Known rows, with every step that occurs
H-N: [.22, -.08, -.02, -.28, -.13, -.01, -.09, .05, -.03, .24, -.12, .04, .31, -.28, -.09, .23, -.05, .24, .04, -.09, -.13, -.15]
H-N-T-J-W-B: [.32, -.16, -.14, -.21, -.17, .17, -.19, .13, .08, .41, -.12, .13, .48, -.50, -.11, .34, .04, .29, .06, -.25, -.05, -.38]
T-W: [.11, -.06, -.14, -.11, -.05, .08, -.05, .11, .02, .34, -.01, .03, .13, -.25, -.06, .14, -.14, .14, -.05, -.14, -.06, .05]
T-J-W-B-N: [.33, -.22, -.31, -.23, -.01, .26, -.26, .10, .03, .29, -.14, -.07, .43, -.14, -.15, .32, .11, .17, .16, -.09, -.13, -.46]
H-J-W-B-N-T: [.39, -.21, -.22, -.12, -.02, .19, -.26, .03, .09, .52, -.23, .06, .29, -.18, -.05, .40, .00, .22, .14, -.12, -.01, -.39]
B-T: [.17, -.15, -.04, -.09, -.05, -.05, -.20, .06, -.20, .31, -.11, -.03, .28, -.11, -.21, .16, -.08, .15, .04, .06, -.12, .09]
N-W-B: [.19, -.17, -.19, -.11, -.06, .05, .06, .10, -.21, .18, .01, .03, .23, -.15, -.14, .41, -.05, .12, -.20, -.09, -.17, -.24]
J-W: [.25, -.17, -.14, -.10, -.04, .03, -.25, .10, .09, .31, -.06, .07, .23, -.22, -.10, .22, -.07, .07, .06, -.13, -.12, -.20]
H-B: [.20, -.06, .07, -.19, -.12, -.05, -.15, .09, -.14, .32, -.19, .01, .13, -.27, -.10, .17, -.11, .16, .08, .03, -.19, -.13]
N-T-W: [.11, -.07, -.13, -.01, -.06, .00, -.07, .09, .02, .36, .01, .16, .12, -.43, -.01, .13, -.14, .18, -.11, -.18, .01, .16]
J-W-B-N-T: [.33, -.20, -.34, -.09, -.07, .10, -.27, .02, .05, .31, .02, .18, .27, -.32, -.06, .35, .02, .14, .03, -.10, -.03, -.31]
H-T: [.12, -.07, .00, -.12, -.08, -.06, -.22, .03, -.25, .26, -.14, -.12, .23, -.22, -.04, .20, -.20, .16, -.04, -.07, -.11, .04]
H-N-T-W-J: [.08, -.03, -.17, -.23, -.10, .03, -.05, .03, -.06, .49, -.02, .23, .31, -.60, -.02, .14, -.10, .44, -.06, -.27, .04, .08]
T-J-W-B: [.24, -.18, -.20, -.11, -.08, .24, -.27, .20, .04, .37, -.14, .02, .35, -.18, -.18, .27, .00, .12, .04, -.17, -.13, -.44]
N-T-W-J: [.03, -.05, -.21, -.04, -.01, .05, -.12, .07, -.11, .46, -.02, .24, .18, -.49, -.04, .07, -.14, .30, -.14, -.23, .03, .16]
J-W-B: [.23, -.16, -.23, -.10, -.12, .16, -.29, .13, .06, .36, .00, .14, .21, -.19, -.16, .34, -.07, .04, -.03, -.13, -.11, -.42]
B-N: [.24, -.15, -.17, -.19, .03, .00, -.15, .00, -.07, .16, -.11, -.05, .26, -.12, -.07, .19, .03, .15, .08, .04, -.11, -.12]
H-N-W-J: [.17, -.17, -.15, -.33, -.03, -.05, .10, .00, -.27, .23, -.07, .02, .45, -.39, -.09, .32, .01, .44, -.06, -.20, -.16, -.11]
W-B-N-T-J: [.25, -.13, -.20, -.10, -.01, .15, -.18, .07, -.14, .26, -.15, .02, .38, -.25, -.09, .22, .12, .24, .01, -.04, -.08, -.22]
N-T-J-W-B: [.26, -.18, -.18, -.01, -.07, .18, -.27, .17, .03, .42, -.11, .14, .33, -.37, -.11, .26, .00, .15, -.03, -.21, -.06, -.33]
H-J-W: [.29, -.20, -.04, -.13, -.01, .13, -.22, .11, .11, .52, -.29, -.05, .26, -.10, -.08, .28, -.12, .16, .15, -.17, -.10, -.27]

Rows
[.20, -.11, -.25, -.12, .02, .01, -.04, .00, .02, .28, .01, .05, .20, -.38, .02, .15, -.05, .24, .03, -.09, .00, .15] -> B-N-T-W
[.21, -.23, -.12, -.13, -.03, .09, .02, .12, -.36, .25, -.12, -.18, .47, -.12, -.27, .37, .05, .25, -.05, -.03, -.19, -.08] -> N-W-B-T-J
[.18, -.16, .01, -.11, .01, .04, -.19, .11, -.23, .34, -.24, -.15, .42, -.11, -.24, .12, .02, .22, .10, .00, -.15, .07] -> B-T-J
[.11, -.11, -.32, -.14, .06, .06, -.10, -.04, -.12, .39, -.02, .14, .26, -.43, .00, .11, -.03, .37, -.02, -.15, .04, .13] -> B-N-T-W-J
[.27, -.24, -.07, -.13, -.01, .08, -.26, .13, -.07, .39, -.19, -.13, .46, -.19, -.23, .20, .00, .20, .20, -.08, -.13, -.03] -> B-T-J-W
[.10, -.03, -.22, -.01, -.11, .13, -.10, .12, -.02, .43, .06, .24, .09, -.37, -.07, .21, -.16, .14, -.19, -.16, .01, -.03] -> N-T-W-B
[.36, -.25, -.20, -.13, .05, .05, -.22, .06, .05, .28, -.17, -.04, .45, -.38, -.01, .18, .12, .24, .19, -.14, -.06, -.14] -> B-N-T-J-W
[.26, -.21, -.08, -.34, -.13, .08, .10, .08, -.30, .24, -.13, -.17, .60, -.23, -.27, .43, .10, .37, .04, -.07, -.19, -.14] -> H-N-W-B-T-J
[.37, -.22, -.25, -.23, -.01, .27, -.27, .05, .11, .47, -.26, -.06, .31, .00, -.11, .42, .00, .19, .20, -.09, -.09, -.50] -> H-J-W-B-N
[.01, -.06, -.24, -.13, .02, .12, -.11, .08, -.12, .44, -.04, .12, .20, -.29, -.09, .07, -.14, .28, -.06, -.19, -.05, .04] -> T-W-J
[.16, -.13, -.09, -.11, -.06, .17, -.23, .14, -.24, .36, -.18, -.08, .40, -.05, -.29, .24, .01, .18, .03, .02, -.14, -.12] -> W-B-T-J
[.34, -.19, -.35, -.21, -.05, .17, -.27, .04, .07, .27, -.01, .05, .28, -.14, -.13, .36, .02, .10, .09, -.06, -.10, -.43] -> J-W-B-N
[.21, -.22, -.16, -.11, -.07, .00, .01, .08, -.33, .24, .02, -.04, .31, -.11, -.25, .42, -.04, .16, -.13, .00, -.15, -.06] -> N-W-B-T
[.12, -.17, -.18, -.13, .05, -.04, .03, .04, -.32, .24, -.06, .03, .32, -.27, -.09, .25, -.03, .29, -.14, -.16, -.15, -.06] -> N-W-J
[.34, -.19, -.05, -.21, -.12, .04, -.17, .10, .11, .37, -.17, .05, .50, -.54, -.04, .22, .04, .31, .15, -.26, -.07, -.16] -> H-N-T-J-W
[.41, -.20, -.08, -.24, -.03, .00, -.22, .03, -.01, .35, -.25, -.06, .38, -.49, -.02, .20, .09, .32, .31, -.06, -.12, -.18] -> H-B-N-T-J-W
[.24, -.12, -.25, -.19, -.05, .14, -.20, .03, -.11, .22, -.07, .03, .24, -.06, -.13, .29, .02, .13, -.01, .04, -.11, -.32] -> W-B-N
[.24, -.11, -.26, -.07, -.05, .06, -.19, .02, -.09, .26, -.04, .16, .21, -.23, -.06, .28, .03, .15, -.07, .00, -.04, -.20] -> W-B-N-T
[.29, -.11, -.05, -.30, -.06, -.05, -.16, -.01, -.14, .22, -.19, -.09, .21, -.22, -.07, .21, -.01, .24, .22, .11, -.18, -.15] -> H-B-N
[.27, -.20, -.11, -.32, -.17, .00, .06, .04, -.28, .23, .01, -.04, .45, -.24, -.24, .49, .00, .31, -.04, -.04, -.16, -.10] -> H-N-W-B-T
[.07, -.07, -.07, -.25, -.11, .02, -.17, .02, -.30, .55, -.12, .03, .26, -.35, -.20, .12, -.18, .38, .13, -.02, -.09, .19] -> H-B-T-W-J
[.22, -.17, -.04, -.17, -.04, .06, -.28, .10, -.08, .33, -.22, -.22, .41, -.30, -.05, .24, -.13, .18, .13, -.20, -.13, -.10] -> H-T-J-W
